What can hang from each mark:
z_133: z_474 z_938
z_890: z_751 z_938
z_862: z_938
z_313: z_474
z_621: z_474
z_751: z_133 z_862 z_890
z_474: z_133 z_621
z_938: z_133 z_862 z_890

Each row was made from one small tree. The marks that hang from a mark follow it in brackets, in the order of their numbers. Every link used is in the known rows. Write each row's tree.
Known rows:
z_751{z_862}: [.13 .11 -.22 .16 -.10 .03 .06 -.16 .10 .05 .13 .02 -.14 .05 .06 -.11 -.06 .17 .15]
z_938{z_133 z_862}: [.08 .18 -.04 .16 -.10 .20 .16 -.18 .07 .10 -.06 .05 .02 -.14 .17 -.07 -.05 .27 .27]
z_621{z_474{z_133{z_938{z_890}}}}: [.16 .15 -.09 .24 -.07 .13 .20 -.12 .04 -.03 .10 .12 .16 -.07 .06 -.05 -.03 .25 .09]
z_890{z_751{z_862} z_938{z_133{z_474}}}: [.19 .20 -.30 .13 -.03 .04 .16 -.35 .18 -.03 -.06 .01 -.25 -.07 .09 -.14 -.19 .22 .32]
z_133{z_474{z_621} z_938}: [.06 .03 -.36 .14 -.20 .01 .25 -.05 .04 -.14 .02 -.01 .10 .07 .13 -.10 -.09 .20 .15]
z_938{z_133 z_862 z_890{z_751}}: [.16 .31 -.12 .08 -.12 .24 .16 -.40 .04 .17 -.07 .04 -.04 -.32 .06 -.16 -.07 .38 .28]
z_890{z_751}: [.18 .01 -.23 .15 .08 .12 .13 -.35 .12 -.04 .04 .17 -.12 -.10 .00 -.04 -.01 .18 .09]
z_313{z_474}: [.01 -.14 -.18 .20 -.12 .07 .08 -.07 .21 -.05 .03 .16 .07 -.06 .04 -.07 -.05 .19 -.06]
z_474{z_133 z_621}: [.08 .13 -.18 .13 -.03 .09 .07 -.02 -.07 -.15 .10 .10 .05 .04 .03 -.08 .03 .20 .10]
z_862{z_938{z_133 z_890{z_751}}}: [.12 .19 -.09 .30 -.16 .22 .23 -.16 .02 .07 -.06 .00 -.03 -.15 .17 -.03 -.11 .22 .13]
z_621{z_474{z_133{z_938{z_862 z_890}}}}: [.15 .17 -.08 .23 -.08 .14 .20 -.12 .05 .00 .08 .12 .16 -.08 .07 -.05 -.04 .28 .12]
z_313{z_474{z_133 z_621}}: [.03 -.08 -.21 .14 -.11 .04 .05 .00 .10 -.15 .06 .14 .10 -.01 .00 -.13 -.05 .23 -.04]
z_890{z_938}: [.00 .12 -.15 .29 -.04 .11 .15 -.06 .18 -.05 -.04 .10 .01 -.06 .13 .02 -.06 .15 .17]
z_938{z_862}: [.03 .08 -.10 .17 -.08 .17 .13 -.13 .10 .08 -.01 .11 .01 -.07 .10 -.01 .00 .22 .17]
z_938{z_133{z_474} z_862 z_890{z_751}}: [.13 .29 -.21 .00 -.19 .21 .18 -.38 .02 .17 -.08 .01 -.10 -.28 .06 -.16 -.11 .37 .29]
z_133{z_938}: [.08 .02 -.24 .22 -.14 .06 .21 -.09 .09 -.07 .04 .03 .15 .01 .18 -.04 -.05 .17 .11]
z_890{z_751{z_133{z_474{z_621}}} z_938{z_862}}: [.11 .15 -.35 .07 -.02 .09 .15 -.28 .14 -.03 -.15 .11 -.14 -.08 .08 -.09 -.11 .20 .30]
z_890{z_751{z_133{z_474}} z_938{z_862}}: [.10 .14 -.35 .06 -.04 .10 .14 -.29 .14 .01 -.15 .11 -.16 -.08 .10 -.06 -.11 .18 .29]
z_621{z_474{z_133}}: [.15 .11 -.04 .25 .02 .15 .15 -.11 .06 -.03 .11 .18 .08 -.04 .03 -.01 .00 .22 .08]
z_890{z_751 z_938{z_133{z_474} z_862}}: [.12 .18 -.22 .13 -.01 .14 .21 -.33 .18 -.01 -.16 .07 -.15 -.16 .12 -.07 -.15 .26 .33]
z_751{z_862 z_890}: [.14 .17 -.30 .13 .00 -.08 .06 -.19 .08 .06 .07 .02 -.21 .02 .03 -.16 -.04 .15 .27]
z_751{z_133{z_474} z_862 z_890{z_938}}: [.10 .25 -.50 -.01 -.13 -.14 .04 -.13 .03 .07 -.04 -.03 -.27 .08 .12 -.19 -.10 .07 .39]
z_862{z_938{z_133}}: [.06 .10 -.03 .35 -.15 .20 .23 -.01 .04 .02 -.04 .02 .00 -.02 .24 .03 -.10 .15 .13]

Write each row's tree:
[.15 .21 -.22 .23 -.07 -.03 .14 -.12 .05 .08 -.01 -.06 -.22 .03 .14 -.14 -.12 .16 .30]  z_751{z_862{z_938{z_133}} z_890}
[.25 .07 -.47 .00 -.09 -.02 .12 -.34 .05 -.03 .05 .03 -.18 .04 .04 -.20 -.10 .17 .21]  z_890{z_751{z_133{z_474{z_621} z_938} z_862}}
[.02 .20 -.16 .24 -.08 .11 .19 -.08 .14 -.08 -.08 .04 .00 -.07 .16 -.05 -.10 .20 .26]  z_890{z_938{z_133{z_474{z_621}}}}
[.08 .29 -.18 .11 -.20 .16 .16 -.19 -.02 .05 .01 .00 .02 -.20 .07 -.16 -.06 .30 .21]  z_938{z_133{z_474{z_621}} z_890}
[.11 .14 -.27 .13 -.18 .12 .22 -.25 .08 .05 -.02 .01 .11 -.14 .11 -.10 -.08 .30 .17]  z_133{z_938{z_862 z_890{z_751}}}
[.09 .14 -.16 .15 -.10 .12 .18 -.13 .02 -.04 .00 .04 -.01 -.06 .12 -.11 -.05 .22 .21]  z_938{z_133{z_474{z_621}}}
[.22 .07 -.39 .05 -.10 .04 .11 -.29 .03 .04 .02 .04 -.27 .05 .08 -.12 -.11 .12 .17]  z_890{z_751{z_133{z_474} z_862{z_938}}}
[.13 .14 -.45 .06 -.24 .00 .23 -.21 .03 -.07 .03 -.05 .01 -.03 .05 -.20 -.13 .28 .18]  z_133{z_474{z_621} z_938{z_890{z_751{z_862}}}}
[.11 .13 -.36 .07 -.30 .01 .08 -.04 -.03 .09 .04 -.06 -.21 .17 .19 -.11 -.12 .06 .20]  z_751{z_133{z_474} z_862{z_938}}
[.16 .18 -.56 -.05 -.20 -.18 .08 -.14 -.03 .06 .02 -.07 -.17 .13 .15 -.24 -.10 .09 .34]  z_751{z_133{z_474 z_938} z_862 z_890}
[.15 .12 -.07 .24 -.04 .13 .21 -.11 .07 -.03 .08 .13 .15 -.03 .08 -.03 -.03 .25 .12]  z_621{z_474{z_133{z_938{z_862}}}}
[.02 .22 -.08 .25 -.08 .16 .18 -.11 .17 .02 -.12 .05 .02 -.13 .19 -.03 -.10 .24 .31]  z_890{z_938{z_133 z_862}}
[.06 .17 -.12 .08 -.17 .18 .18 -.16 .04 .09 -.07 .03 -.04 -.10 .17 -.07 -.07 .26 .28]  z_938{z_133{z_474} z_862}
[.03 .16 -.35 .08 -.30 .06 .25 -.09 .02 -.01 -.03 -.05 .12 -.05 .11 -.14 -.10 .31 .21]  z_133{z_474{z_621} z_938{z_862 z_890}}
[.11 .27 -.50 .01 -.10 -.16 .05 -.12 .03 .02 -.04 -.02 -.24 .09 .09 -.23 -.10 .11 .41]  z_751{z_133{z_474{z_621}} z_862 z_890{z_938}}
[.03 -.12 -.26 .12 -.20 .03 .08 .00 .10 -.11 .05 .09 .14 .01 .10 -.09 -.08 .19 -.05]  z_313{z_474{z_133{z_938}}}
[.07 .27 -.18 .09 -.23 .18 .15 -.20 -.02 .10 .01 .00 .00 -.21 .10 -.12 -.06 .26 .19]  z_938{z_133{z_474} z_890}
[.05 .15 -.23 .16 -.24 .12 .21 -.14 .07 .06 -.01 -.01 .17 -.12 .15 -.08 -.06 .28 .17]  z_133{z_938{z_862 z_890}}
[.08 .21 -.24 .10 -.17 .09 .14 -.04 -.09 -.10 .04 .00 .16 -.02 .08 -.14 -.03 .30 .17]  z_474{z_133{z_938{z_862 z_890}} z_621}
[.05 .20 -.04 .33 -.22 .22 .22 -.05 .00 .09 -.04 -.02 .03 -.12 .21 -.01 -.10 .21 .12]  z_862{z_938{z_133 z_890}}
[.04 -.04 -.27 .13 -.20 .02 .10 -.01 .08 -.15 .05 .08 .18 -.04 .03 -.17 -.08 .27 -.03]  z_313{z_474{z_133{z_938{z_890}} z_621}}
[.01 .23 -.14 .21 -.11 .14 .20 -.09 .15 -.02 -.14 .03 -.01 -.09 .17 -.06 -.12 .25 .33]  z_890{z_938{z_133{z_474{z_621}} z_862}}
[.16 .10 -.09 .26 -.03 .12 .20 -.10 .06 -.06 .10 .14 .15 -.02 .08 -.03 -.03 .23 .09]  z_621{z_474{z_133{z_938}}}
[.18 .03 -.40 .01 -.08 .07 .15 -.32 .04 -.01 -.02 .10 -.09 -.03 .09 -.10 -.06 .16 .18]  z_890{z_751{z_133{z_474 z_938{z_862}}}}
[.03 -.03 -.25 .12 -.21 .04 .10 -.01 .09 -.12 .02 .07 .18 -.05 .04 -.17 -.09 .30 .00]  z_313{z_474{z_133{z_938{z_862 z_890}} z_621}}
[.04 .22 -.32 .10 -.01 .00 .08 -.10 .05 .06 -.14 .10 -.06 -.06 .15 -.09 -.01 .10 .35]  z_751{z_133 z_890{z_938{z_862}}}
[.18 .17 -.43 .06 -.04 -.01 .10 -.31 .14 -.05 -.05 .05 -.24 .01 .05 -.16 -.14 .17 .29]  z_890{z_751{z_133{z_474{z_621}} z_862} z_938}
